(in the rows, 128 means zero)
Known rows, with every way that one mark hangs from another
(K548 (K288 (K928 (K933 K140 K918)))): [104 133 156 196 135  83 106  71 135 128 112 141  95 130  98  92 154 131
 112]
(K88 (K933 (K140 K288) K539 K918)): [ 97 101 121 165  42  99  63  88 102 161 120 118  95 158 125  86 113 110
 109]
(K88 (K933 (K140 (K288 K928)) K918)): [ 88 108 115 200  64 122  99  87 116 161  88 119  78 136 111 102 170 120
 121]
(K928 K288 (K933 K140 K539)): [107 123 168 138 108  83 106  74 130 167 164  92 117 152 139  94 114 108
 101]
(K464 K288): [ 94  62 130 168 151 121  96  93 163 192 110  91  79 142 157 108 142 115
 112]
(K288 K928): [ 93  95 139 160 141 133 135  93 122 192 107  98  75 134 150 128 189 110
 122]
(K82 (K288 K928)): [106  95 135 163 147 149 128  98 169 187 103 101  69 131 151 114 188 111
 120]
(K548 (K288 (K928 K933))): [109 118 146 175 167 100 141  77 178 151 123 121  90  97 125 114 174 126
 119]
(K928 K288): [ 96  81 145 167 149 124  97  93 160 185 155  97  98 149 167 113 145 111
 113]
(K918 (K933 (K140 (K288 K928)) K539)): [ 96 116 115 112 131 154 138  84 109 141 110 100  72 144 136 117 140 105
 122]
(K82 (K288 (K928 (K933 K140 K539 K918)))): [113 138 165 155  97  95  99  76 141 162 108 120  91 148 101  72 145 116
 104]
(K933 (K140 (K288 K928)) K539 K918): [ 89 124 139 146  76 126 102  80 105 147 108 119  82 176 117  82 133 116
 110]
(K288 (K928 (K933 K140 K539 K918))): [102 139 168 153  90  80 107  69  94 166 112 116  98 153  99  86 147 113
 105]
(K933 K918): [ 95  76 145 185 143 102  59  92 119 193 113 115  92 155 141 100 145 113
 107]
(K918 K933): [102  68 120 151 197 129  96  95 121 186 116  97  81 121 159 135 152 102
 119]
(K548 (K288 (K928 (K933 K140 K539 K918)))): [108 146 159 160 102  78 106  68 126 121 135 144 100 146  99  81 129 125
 110]
(K88 (K933 K918)): [ 98  73 126 205  98  93  57  96 122 202 116 118  92 132 135 109 155 111
 116]
(K82 (K288 (K928 (K933 K539)))): [119 122 155 134 130 111 135  81 186 187 118  99  85 117 127  95 165 110
 112]
(K140 K288): [ 96  75 127 160 154 130  99  93 151 184 104  93  85 132 156 111 148 112
 110]

Rows
[104 124 174 159  98  70  69  70 132 162 160 113 121 167 117  72 102 114
  96]	(K928 K288 (K933 K140 K539 K918))
[103 124 163 155 116  84 104  69 141 186 118 118  95 135 104  86 154 118
 108]	(K288 (K928 (K933 K539 K918)))
[107 118 151 131 112  92 109  75 121 164 111  89 103 135 129  92 117 110
  96]	(K928 (K933 (K140 K288) K539))
[111 145 154 137 111  92 145  73 123 126 139 121  96 133 121 101 142 117
 115]	(K548 (K288 (K928 (K933 K140 K539))))
[ 99 111 160 190 147  88 102  74 149 194  95 116  92 117 104  97 179 124
 110]	(K288 (K928 (K933 K918)))
[112 131 150 139 135  95 143  73 171 144 144 122  94 116 126 102 149 119
 118]	(K548 (K288 (K928 (K933 K539))))
[104 118 157 154 103  78  69  69 124 159 109 111 106 150 107  70 105 116
  93]	(K928 (K933 (K140 K288) K539 K918))
[ 94 103 111 149 164 158 138  87 117 147  88 100  69 126 135 129 166 111
 124]	(K918 (K933 (K140 (K288 K928))))
[ 89 110 130 159 119 145 139  88 111 159  89  95  75 145 139 116 172 114
 116]	(K933 (K140 (K288 K928)))
[102  96 116 113 142 135 101  88 104 146 120  97  85 149 149 113 109  99
 113]	(K918 (K933 (K140 K288) K539))
[105  97 129 115 141 121 100  91  67 161 131  98  87 157 154 126 121  94
 114]	(K918 (K933 K140 K539))
[117 137 159 132 106 108 138  81 139 168 113  98  88 135 123  94 159 108
 107]	(K82 (K288 (K928 (K933 K140 K539))))
[ 99 124 151 153 117  98 106  67 177 173 104 117  93 127  98  73 142 125
 107]	(K140 (K288 (K928 (K933 K539 K918))))
[104 138 163 130  99  93 145  74  92 172 114  95  94 139 122 109 159 106
 109]	(K288 (K928 (K933 K140 K539)))
[104 110 166 174 139  90 106  78 139 173 142  91 114 135 138 106 140 112
 102]	(K928 K288 (K933 K140))
[ 97 110 148 173 131 102 143  75 144 172  87  91  82 123 115 105 170 122
 111]	(K464 (K288 (K928 (K933 K140))))
